Known rows, with every step that occurs
D-U-M-Q: [ 2.76 -0.52  1.34 -4.02  2.28 -1.89 -1.23 -6.79 -1.88  1.17 -3.26  1.51
  5.02 -0.30 -1.01 -2.58 -4.99  2.81 -1.52  3.82  4.01  0.66 -2.27  1.31
  2.83]
S-U-M: [ 1.48 -1.98  2.46 -3.49  2.32 -1.47 -0.97 -5.79 -2.45  0.01 -3.25  0.71
  3.73 -0.49 -0.68 -2.04 -4.53  2.03 -2.28  3.27  3.23  0.13 -1.89  1.40
  2.20]
U-M-Q-D-R-C: [ 2.77 -0.52  0.61 -3.55 -0.02 -1.22 -1.87 -6.21 -3.64  0.01 -2.76  1.53
  5.78  4.11 -0.39 -3.36 -3.30  1.99 -3.94  4.67  4.58  0.59 -4.99  0.99
  3.12]
S-U-M-Q-V: [ 3.40 -0.70  2.15 -2.79  2.41 -1.16 -1.55 -7.04 -0.96  1.11 -4.14  1.24
  5.36 -0.43 -0.98 -2.31 -4.81  3.15 -0.55  2.44  4.04  1.19 -0.67  2.34
  3.28]
C-R-D-U: [ 0.59 -2.10 -0.25 -2.40  2.28 -0.04 -0.42 -5.68 -5.68 -0.18 -2.94  1.08
  2.83  1.60  0.07 -2.52 -1.81  1.07 -3.10  5.41  4.17 -0.48 -3.09  0.43
  2.12]
S-U-M-Q-D-R: [ 2.66  0.40  2.12 -2.90  1.22 -1.77 -1.95 -7.30 -2.04 -0.23 -3.92  1.56
  6.80  1.83 -0.32 -3.40 -5.43  2.30 -3.86  5.11  5.89  0.47 -4.43  1.81
  3.09]
M-Q: [ 1.41 -2.48  1.27 -3.28  1.33 -1.85 -1.16 -4.10 -2.34  0.65 -2.79  0.39
  3.21  1.26  0.28 -2.28 -3.04  1.17 -1.12  1.66  2.46  1.50 -1.52  1.09
  2.44]
V-Q-S-U-M: [ 2.57  0.40  1.34 -4.76  1.77 -0.55 -1.95 -6.59 -0.35 -0.50 -4.00  1.40
  5.67 -0.70  0.13 -2.56 -5.46  3.39 -2.05  3.49  3.32 -0.34 -0.91  1.15
  3.31]
V-Q: [ 0.55 -2.32  0.76 -3.84  1.50 -0.84 -0.70 -3.66 -2.07  0.16 -3.14  0.01
  2.33  1.26  1.21 -1.02 -2.29  1.33 -1.31  1.35  1.82  1.16 -0.36  0.90
  2.18]
T-Z-V-Q-M: [ 0.41 -3.23 -1.49 -5.78  1.20 -1.60 -0.04 -5.31 -0.26  1.08 -2.44 -0.73
  3.81  2.02  2.33  1.31 -4.25  2.44  0.78  1.27  2.48  1.20  2.90  1.31
  2.43]
C-R-D: [ 0.27 -3.24 -0.06 -2.10  1.39  0.12 -0.68 -4.52 -5.53 -0.35 -3.00  0.32
  2.12  2.37  0.69 -2.44 -0.77  0.36 -3.07  3.82  3.50  0.16 -2.63  0.55
  1.84]
T-Z-V-Q-D-R-C: [-0.47 -3.27 -1.53 -4.74  0.04 -1.51  0.06 -5.42 -2.79  0.08 -1.51 -0.37
  4.08  6.19  2.75  0.24 -2.28  1.68 -1.62  3.24  2.90  0.50 -0.75  0.36
  2.75]
V-Q-M-U: [ 2.40  0.14  0.64 -5.53  1.31 -0.62 -1.52 -5.02 -0.52  0.27 -3.81  0.80
  4.29  0.20  0.62 -1.15 -4.80  2.93 -1.85  2.65  3.51  1.04 -0.02  1.38
  2.97]
S-U-D: [ 0.84 -2.55  2.62 -3.10  2.73 -1.90 -0.88 -5.56 -3.04 -0.58 -2.93  0.57
  3.04  0.74  0.16 -2.41 -4.03  1.18 -2.47  3.74  3.59  0.65 -2.44  1.25
  2.23]
Z-V-Q-D: [-0.36 -1.93 -0.33 -4.18  1.10 -1.32 -0.23 -4.82 -0.67  0.47 -2.92 -0.78
  4.12  2.94  2.24 -0.13 -3.22  1.93 -0.87  1.55  2.71  1.12  0.62  1.15
  2.38]
U-M-Q-D-R: [ 2.29 -0.26  1.24 -3.16  0.69 -2.02 -1.42 -6.09 -2.55  0.46 -3.66  1.01
  5.96  2.66 -0.04 -3.09 -4.27  1.74 -3.31  4.25  5.22  0.95 -4.05  1.79
  2.89]
U-M: [ 1.07 -2.66  1.56 -3.75  1.82 -1.78 -0.40 -4.59 -2.94  0.72 -3.03  0.17
  2.89  0.30 -0.41 -1.82 -3.48  1.47 -1.77  2.45  2.54  0.65 -1.50  1.38
  2.02]
C-R-D-U-M-Q-S: [ 3.67  0.98 -0.63 -3.59  1.59  0.07 -2.15 -8.36 -3.24  0.19 -3.85  2.51
  6.82  0.71 -0.76 -4.47 -4.38  3.19 -2.96  6.43  5.77 -0.85 -3.60  0.70
  3.66]
C-R: [ 0.17 -3.91  0.85 -2.63  1.34 -0.72 -0.72 -3.37 -4.45 -0.02 -2.49  0.07
  1.70  2.33  0.49 -2.19 -1.09  0.64 -2.19  2.30  2.07  0.75 -1.59  0.48
  2.06]
U-M-Q-S: [ 3.15 -0.43  0.88 -4.46  1.04 -1.77 -1.83 -5.81 -1.07  0.75 -3.40  1.20
  5.67  0.14 -0.51 -3.49 -5.08  2.66 -1.28  2.91  3.34  0.54 -1.68  1.29
  3.44]
Z-V: [-0.56 -4.17  0.34 -3.82  1.67 -2.06  0.73 -4.02 -2.41  0.83 -2.10 -1.02
  2.22  1.83  1.02 -0.20 -2.73  1.15 -0.49  1.12  1.50  0.58  0.38  1.02
  1.93]

Rows
[ 3.54  1.43 -0.19 -4.25  1.96 -1.10 -1.53 -8.10 -2.37  0.62 -3.87  2.17
  6.85 -0.65 -0.94 -3.89 -5.79  3.11 -2.20  6.02  5.40 -0.72 -3.14  1.29
  3.50]  R-D-U-M-Q-S
[ 1.43 -1.48  1.37 -4.03  2.71 -1.92 -0.18 -5.76 -3.08  0.88 -2.98  0.94
  3.51 -0.52 -0.99 -1.90 -4.51  2.22 -1.83  4.05  3.21  0.03 -1.95  1.29
  2.22]  D-U-M
[ 1.03 -3.13  0.97 -3.27  1.16 -1.34 -0.37 -4.70 -5.70 -0.72 -1.93  0.79
  2.40  4.29  0.16 -2.58 -1.56  0.52 -3.88  4.40  2.98  0.18 -4.65  0.49
  2.39]  U-D-R-C
[ 1.60 -1.31  0.04 -2.88  2.34  0.08 -0.74 -7.16 -5.14  0.11 -3.43  1.45
  3.94  0.85 -0.62 -2.78 -2.76  1.99 -3.43  5.93  5.03 -0.70 -3.41  0.75
  2.21]  C-R-D-U-M
[ 0.30 -1.37 -0.71 -5.56  2.04 -2.34  0.02 -7.78 -0.14  1.42 -2.74 -0.01
  5.74  1.87  1.66  0.39 -5.69  3.39 -0.11  3.83  4.31  0.60  1.03  1.27
  2.74]  T-Z-V-Q-D-U-M
[ 0.50 -1.62  0.21 -3.06  2.64 -1.24  0.18 -5.46 -4.74  0.26 -2.97  0.80
  2.89  0.24 -0.09 -1.88 -3.19  1.11 -2.38  5.00  3.80 -0.37 -2.64  1.06
  1.94]  R-D-U
[ 2.01 -2.17  0.98 -2.61  1.74 -1.60 -0.66 -4.40 -2.00  1.53 -3.40  0.28
  3.31  1.19  0.01 -1.74 -2.76  1.70  0.36  1.04  2.50  1.88  0.02  2.02
  2.89]  M-Q-V
[-1.08 -3.29 -0.80 -4.81  1.07 -2.28  0.10 -5.10 -0.57  0.97 -2.28 -1.12
  3.92  3.45  2.97  0.72 -3.69  1.79  0.33  1.73  2.82  1.44  1.83  1.05
  2.36]  T-Z-V-Q-D
[ 1.61  0.75  0.74 -4.40  2.08 -1.17 -1.11 -6.61 -1.28  0.54 -3.87  1.14
  5.39  0.58  0.17 -1.79 -5.03  3.00 -2.32  4.47  4.41  0.53 -1.73  1.41
  2.68]  V-Q-D-U-M
[ 2.89 -0.74  0.81 -4.99  0.92 -1.14 -1.16 -6.03 -4.17 -0.59 -2.59  1.55
  4.34  3.23 -0.39 -2.66 -4.03  2.11 -4.36  5.69  4.72  0.07 -4.26  0.97
  3.17]  Q-M-U-D-R-C
[-0.83 -4.47 -0.66 -4.95  1.46 -1.98  0.41 -4.84 -0.88  1.02 -2.06 -1.15
  2.64  2.58  2.68  1.11 -2.97  1.77  0.89  0.70  1.68  1.19  2.43  0.75
  2.20]  T-Z-V-Q
[ 2.75  0.38  1.09 -5.55  1.75 -0.85 -1.77 -6.24 -0.53  0.01 -3.95  0.99
  4.78  0.70  0.74 -1.73 -5.29  2.93 -2.37  3.62  4.67  1.31 -0.86  1.53
  3.05]  V-Q-M-U-D
[ 2.83  0.21  0.46 -3.54  2.40 -0.99 -1.27 -7.93 -3.00  0.87 -3.75  1.74
  5.43 -0.25 -0.82 -2.88 -4.73  2.47 -2.38  5.25  5.43  0.07 -3.31  1.41
  2.63]  R-D-U-M-Q
[ 1.19 -0.43  1.27 -3.89  2.22 -2.28 -0.45 -6.07 -2.71  0.79 -3.25  0.92
  4.82  0.32 -0.74 -2.34 -5.22  2.26 -2.42  5.02  4.36  0.23 -2.50  1.54
  2.46]  Q-D-U-M
[ 1.97 -0.99  1.19 -4.98  1.44 -1.67 -0.92 -4.46 -1.96  0.51 -3.18  0.58
  3.73 -0.06 -0.30 -1.69 -4.99  2.19 -1.92  3.23  3.44  0.72 -0.81  1.51
  2.71]  Q-M-U
[ 0.91 -1.14  0.11 -4.79  1.68 -0.88 -0.80 -5.97  0.20 -0.45 -3.09  0.22
  5.04  0.84  1.63 -0.98 -4.69  3.09 -0.69  2.10  2.23 -0.36  0.99  0.75
  3.24]  Z-V-Q-S-U
[ 1.12 -1.64  2.20 -3.83  1.91 -2.34 -0.24 -5.53 -3.70 -0.24 -3.05  0.62
  3.35  2.41  0.31 -2.63 -3.82  1.21 -3.63  4.64  4.53  0.39 -3.87  1.23
  2.64]  M-U-D-R
[ 1.21 -1.07  0.14 -4.54  1.11 -0.94 -1.08 -3.92 -1.38 -0.09 -3.27  0.47
  3.69  0.86  1.12 -2.03 -3.37  2.00 -1.16  2.09  1.79  0.36 -0.28  0.76
  3.04]  V-Q-S
[ 3.17  0.17  1.52 -3.31  0.58 -0.97 -2.44 -7.35 -3.12 -0.67 -3.03  2.04
  6.63  3.29 -0.65 -3.65 -4.40  2.52 -4.47  5.49  5.27  0.13 -5.37  1.05
  3.37]  S-U-M-Q-D-R-C
